What can hang from each mark:
zarut: duru
tuvot: duru nore saze
kidif: nore tuvot
duru: nore tuvot zarut
zaga: nore
nore: kidif mivis saze tuvot
saze: nore tuvot

Each row was made from one small tree. Brackets hold a mark, then the marks that hang from it, in alphabetical order. Every link used is in the known rows. Write each row's tree.
Known rows:
{zarut {duru {nore kidif mivis {tuvot saze}}}}: [ 0.09 -0.44  0.37 -0.15  0.23  0.40  0.06  0.42 -0.13 -0.04  0.27 -0.09
 -0.05 -0.30  0.04  0.15 -0.12 -0.28 -0.18 -0.04  0.16 -0.24 -0.05  0.09]
{duru {nore kidif mivis saze}}: [-0.02 -0.49  0.13 -0.39  0.30  0.29  0.00  0.32  0.02 -0.12  0.20  0.04
  0.15 -0.33  0.16  0.11 -0.03 -0.16  0.07 -0.12 -0.05 -0.16 -0.17  0.16]
{zaga {nore kidif mivis saze tuvot}}: [ 0.05 -0.36  0.37 -0.33  0.12  0.29  0.03  0.32 -0.05 -0.15  0.29  0.01
  0.06 -0.20  0.13 -0.12 -0.18 -0.17  0.09 -0.12 -0.01  0.05 -0.04  0.25]
{zaga {nore mivis {tuvot saze}}}: [ 0.12 -0.46  0.33 -0.20  0.10  0.00 -0.09  0.19  0.03  0.17  0.33 -0.06
  0.03 -0.39 -0.02  0.02 -0.06 -0.12  0.15 -0.07  0.09 -0.04 -0.14  0.10]
{tuvot {duru {nore mivis} zarut} saze}: [ 0.00 -0.47  0.14 -0.21  0.40  0.17  0.08  0.36  0.05  0.10  0.24 -0.03
  0.04 -0.42 -0.10  0.33  0.05 -0.17 -0.16  0.01  0.14 -0.35 -0.20  0.06]
{saze {tuvot duru {nore kidif mivis}}}: [-0.18 -0.28  0.03 -0.09  0.51  0.19  0.04  0.24  0.01 -0.17  0.30 -0.03
  0.04 -0.31  0.19 -0.05 -0.17 -0.18 -0.12 -0.10 -0.28 -0.15 -0.29  0.05]
{zarut duru}: [-0.20 -0.45  0.04 -0.13  0.31 -0.12 -0.23  0.10  0.12  0.30  0.21 -0.01
 -0.01 -0.49 -0.07  0.36  0.03  0.01  0.08 -0.11  0.19 -0.14 -0.36  0.08]
{nore {kidif tuvot} mivis saze}: [-0.21 -0.68  0.21 -0.39  0.08  0.35  0.05  0.27  0.07 -0.36  0.23 -0.07
  0.19 -0.31  0.05  0.10 -0.20 -0.22  0.28 -0.06  0.10  0.04 -0.18  0.17]
{duru nore}: [ 0.17 -0.39 -0.11 -0.27  0.47 -0.28 -0.30  0.04  0.12  0.44  0.13  0.08
  0.08 -0.43 -0.01  0.37  0.09 -0.03  0.25 -0.16  0.07 -0.13 -0.37  0.04]
{duru tuvot}: [ 0.05 -0.48  0.06 -0.30  0.36 -0.39 -0.21  0.12  0.16  0.35  0.10  0.08
  0.08 -0.29 -0.05  0.34 -0.10 -0.04  0.30 -0.12  0.18 -0.01 -0.32  0.00]
{tuvot {nore kidif saze}}: [-0.01 -0.41  0.11 -0.32  0.30  0.16 -0.06  0.23 -0.03 -0.10  0.19 -0.04
  0.19 -0.44  0.03  0.04  0.00 -0.16  0.16 -0.11 -0.11 -0.17 -0.09  0.15]
{tuvot {duru zarut} {nore kidif mivis} saze}: [-0.18 -0.36  0.22 -0.10  0.34  0.42  0.20  0.39  0.00 -0.35  0.29 -0.10
  0.08 -0.38 -0.05  0.10 -0.07 -0.26 -0.26  0.04 -0.06 -0.32 -0.06  0.09]
{kidif {nore mivis saze {tuvot {duru zarut}}}}: [-0.04 -0.41  0.23 -0.25  0.19  0.38  0.09  0.49 -0.03 -0.14  0.28 -0.09
  0.03 -0.37  0.05  0.13 -0.09 -0.21 -0.02 -0.08  0.09 -0.23 -0.18  0.22]
{zarut {duru nore}}: [ 0.06 -0.38  0.00 -0.17  0.51 -0.12 -0.27  0.13  0.04  0.53  0.17  0.07
 -0.01 -0.46 -0.05  0.42  0.07 -0.05  0.01 -0.14  0.14 -0.29 -0.34  0.08]
{saze {tuvot nore}}: [ 0.10 -0.38 -0.03 -0.18  0.43 -0.46 -0.21  0.12  0.03  0.22  0.17  0.01
  0.08 -0.47  0.04  0.13 -0.01 -0.08  0.25 -0.18 -0.07 -0.11 -0.35 -0.01]
{nore kidif mivis saze tuvot}: [-0.14 -0.49  0.28 -0.35  0.03  0.29  0.09  0.40  0.00 -0.38  0.24 -0.07
  0.08 -0.24  0.18  0.00 -0.16 -0.15  0.14 -0.11  0.08  0.11 -0.11  0.17]
{nore {saze tuvot}}: [-0.02 -0.58  0.13 -0.38  0.14 -0.30 -0.06  0.28  0.00  0.05  0.14 -0.05
  0.10 -0.45  0.02  0.11  0.00 -0.09  0.35 -0.11  0.14 -0.02 -0.28  0.05]
{kidif {nore mivis {tuvot saze}}}: [ 0.07 -0.56  0.19 -0.13  0.05  0.12 -0.13  0.22  0.05 -0.01  0.30 -0.17
  0.10 -0.51  0.06  0.10 -0.03 -0.19  0.25 -0.08  0.06 -0.14 -0.24  0.06]
{zaga {nore mivis}}: [-0.10 -0.38  0.07 -0.18  0.34 -0.12 -0.24  0.01  0.19  0.28  0.29  0.09
  0.08 -0.39  0.07  0.13 -0.02  0.03  0.14 -0.15 -0.08 -0.03 -0.34  0.14]
{nore kidif tuvot}: [ 0.04 -0.28  0.07 -0.21  0.16 -0.07 -0.12  0.14  0.04 -0.11  0.16 -0.05
  0.01 -0.22  0.05  0.17 -0.13 -0.13  0.24 -0.12  0.16  0.19 -0.22  0.07]
{zaga {nore kidif mivis saze {tuvot duru}}}: [-0.03 -0.28  0.33 -0.29  0.25  0.54  0.09  0.33 -0.08 -0.11  0.36 -0.04
  0.01 -0.19  0.09 -0.13 -0.17 -0.20 -0.08 -0.06 -0.06 -0.06 -0.06  0.26]
{nore kidif mivis}: [-0.30 -0.42  0.01 -0.17  0.21  0.10 -0.08  0.12  0.19 -0.22  0.24 -0.01
  0.10 -0.31  0.17  0.15 -0.11 -0.05  0.10 -0.11 -0.04  0.08 -0.32  0.07]
{saze {nore kidif mivis} {tuvot {duru zarut}}}: [-0.16 -0.15  0.14 -0.01  0.33 -0.03  0.13  0.47 -0.01 -0.41  0.23  0.00
  0.00 -0.22  0.27  0.02 -0.14 -0.25 -0.15 -0.02 -0.17 -0.08 -0.28  0.14]
{saze {nore kidif mivis {tuvot {duru zarut}}}}: [-0.10 -0.09  0.19 -0.02  0.27  0.19  0.11  0.50 -0.01 -0.38  0.26 -0.02
 -0.03 -0.15  0.23  0.06 -0.15 -0.24 -0.15 -0.02 -0.06  0.01 -0.19  0.24]

Write each row's tree:
[ 0.04 -0.40  0.30 -0.16  0.25  0.24 -0.03  0.20  0.01  0.21  0.41 -0.10
 -0.02 -0.37 -0.06  0.01 -0.06 -0.15 -0.02 -0.02  0.03 -0.14 -0.16  0.12] | {zaga {nore mivis {tuvot duru saze}}}
[ 0.39 -0.56  0.17 -0.36  0.42 -0.29 -0.15  0.22  0.01  0.50  0.09  0.04
  0.11 -0.36 -0.15  0.35 -0.01 -0.20  0.23 -0.06  0.21 -0.29 -0.16 -0.04] | {duru nore {tuvot saze}}
[-0.02 -0.62  0.30 -0.34  0.32  0.52  0.04  0.39 -0.09 -0.04  0.22  0.01
  0.08 -0.31  0.01  0.20 -0.17 -0.30 -0.01 -0.08  0.12 -0.29 -0.12  0.21] | {zarut {duru {nore {kidif tuvot} mivis saze}}}
[-0.08 -0.70  0.18 -0.37  0.29  0.17 -0.07  0.27  0.06  0.01  0.28 -0.02
  0.22 -0.50  0.00  0.10 -0.08 -0.15  0.29 -0.13 -0.04 -0.17 -0.22  0.18] | {kidif {tuvot {nore mivis saze}}}
[ 0.18 -0.44  0.21 -0.37  0.22 -0.32 -0.13  0.17 -0.05  0.26  0.19  0.02
  0.08 -0.41 -0.01  0.00 -0.01 -0.11  0.30 -0.13  0.04 -0.09 -0.21  0.12] | {zaga {nore {saze tuvot}}}
[ 0.09 -0.28  0.00 -0.15  0.39 -0.25 -0.11  0.13 -0.03 -0.06  0.15 -0.01
  0.08 -0.34  0.10  0.04 -0.10 -0.19  0.16 -0.15 -0.13 -0.05 -0.25  0.00] | {saze {tuvot {nore kidif}}}
[ 0.04 -0.43  0.10 -0.17  0.26  0.08 -0.09  0.13  0.00 -0.08  0.21 -0.13
  0.16 -0.50 -0.08  0.10  0.02 -0.22  0.13 -0.03 -0.05 -0.21 -0.09  0.02] | {tuvot {nore kidif} saze}
[ 0.00 -0.64  0.11 -0.42  0.44  0.38 -0.02  0.30  0.04  0.21  0.29 -0.01
  0.13 -0.40 -0.04  0.23 -0.06 -0.20  0.14 -0.08  0.05 -0.28 -0.29  0.16] | {kidif {tuvot {duru {nore mivis saze}}}}
[-0.01 -0.28  0.15 -0.13  0.36  0.25  0.11  0.30 -0.05 -0.18  0.21 -0.12
  0.07 -0.41 -0.18  0.17 -0.02 -0.28 -0.15  0.05  0.02 -0.33 -0.03  0.06] | {tuvot {duru zarut} {nore kidif} saze}
[ 0.03 -0.59  0.20 -0.42  0.42  0.30  0.11  0.44 -0.01  0.05  0.21  0.04
  0.09 -0.31 -0.11  0.32 -0.09 -0.24  0.01 -0.05  0.18 -0.27 -0.21  0.19] | {kidif {tuvot {duru {nore mivis saze} zarut}}}
[ 0.10 -0.45 -0.01 -0.40  0.48  0.15 -0.12  0.24  0.01  0.38  0.21  0.00
  0.10 -0.47 -0.06  0.27  0.12 -0.11  0.10 -0.08  0.04 -0.33 -0.27  0.13] | {tuvot {duru {nore saze}}}
[-0.03 -0.53  0.07 -0.22  0.43  0.25 -0.06  0.21  0.10  0.25  0.32 -0.07
  0.08 -0.50 -0.03  0.24  0.08 -0.13 -0.04 -0.02 -0.01 -0.35 -0.28  0.03] | {tuvot {duru {nore mivis}} saze}
[-0.12 -0.58  0.15 -0.09  0.23  0.23 -0.06  0.26  0.09  0.00  0.38 -0.16
  0.15 -0.55  0.00  0.11 -0.01 -0.26  0.20  0.07 -0.08 -0.24 -0.31  0.13] | {kidif {tuvot duru {saze {nore mivis}}}}
[ 0.41 -0.51  0.27 -0.36  0.38 -0.37 -0.01  0.37 -0.02  0.35  0.02  0.08
  0.06 -0.28 -0.21  0.43 -0.05 -0.23  0.11 -0.03  0.34 -0.29 -0.07 -0.02] | {duru nore {tuvot saze} zarut}
[ 0.14 -0.50  0.09 -0.33  0.55 -0.21 -0.16  0.23  0.15  0.42  0.14  0.18
  0.08 -0.23  0.09  0.32 -0.12 -0.07  0.13 -0.17  0.04 -0.17 -0.31  0.04] | {duru {nore mivis} tuvot}
[-0.01 -0.55  0.30 -0.36  0.17  0.34 -0.02  0.17  0.01 -0.13  0.28  0.01
  0.17 -0.27  0.00 -0.01 -0.21 -0.24  0.23 -0.08  0.01 -0.03 -0.11  0.23] | {zaga {nore {kidif tuvot} mivis saze}}
[ 0.16 -0.36  0.34 -0.40  0.19  0.22  0.19  0.57 -0.12 -0.29  0.12  0.06
  0.03 -0.12  0.13  0.14 -0.16 -0.25 -0.05 -0.11  0.18 -0.05 -0.01  0.20] | {duru {nore kidif mivis saze tuvot} zarut}
[-0.05 -0.44  0.17 -0.34  0.24 -0.13  0.13  0.45 -0.05 -0.06  0.14 -0.05
  0.01 -0.36 -0.08  0.19 -0.03 -0.15  0.06 -0.04  0.22 -0.14 -0.22  0.08] | {nore {saze {tuvot {duru zarut}}}}
[ 0.17 -0.55  0.20 -0.43  0.43 -0.16 -0.10  0.32  0.00  0.32  0.13  0.07
  0.18 -0.40 -0.06  0.15 -0.06 -0.13  0.24 -0.14  0.00 -0.26 -0.12  0.11] | {duru {tuvot {nore saze}}}
[ 0.21 -0.64  0.24 -0.34  0.40 -0.10 -0.06  0.30  0.07  0.33  0.17  0.06
  0.11 -0.34 -0.02  0.27 -0.07 -0.17  0.12 -0.07  0.11 -0.28 -0.18 -0.03] | {duru {nore mivis} {tuvot saze}}
[ 0.10 -0.52  0.17 -0.19  0.37  0.08  0.02  0.25 -0.03  0.09  0.23 -0.13
  0.10 -0.50 -0.35  0.31 -0.03 -0.30  0.09  0.03  0.19 -0.32 -0.14  0.07] | {kidif {tuvot {duru zarut} nore saze}}
[-0.15 -0.53  0.22 -0.17  0.16  0.25  0.03  0.30  0.07 -0.02  0.37 -0.17
  0.00 -0.42 -0.02  0.12 -0.05 -0.12  0.04  0.00  0.13 -0.08 -0.24  0.05] | {nore mivis {tuvot duru saze}}
[-0.20 -0.29  0.22 -0.01  0.19  0.30  0.16  0.46  0.02 -0.42  0.29 -0.12
  0.08 -0.38  0.09  0.08 -0.02 -0.29 -0.17  0.10 -0.09 -0.23 -0.13  0.17] | {tuvot {duru zarut} {saze {nore kidif mivis}}}
[ 0.40 -0.42  0.30 -0.34  0.35 -0.17  0.09  0.38 -0.08  0.06  0.00  0.06
  0.06 -0.15 -0.17  0.35 -0.14 -0.34  0.02 -0.01  0.30 -0.25  0.03 -0.01] | {duru {nore kidif} {tuvot saze} zarut}
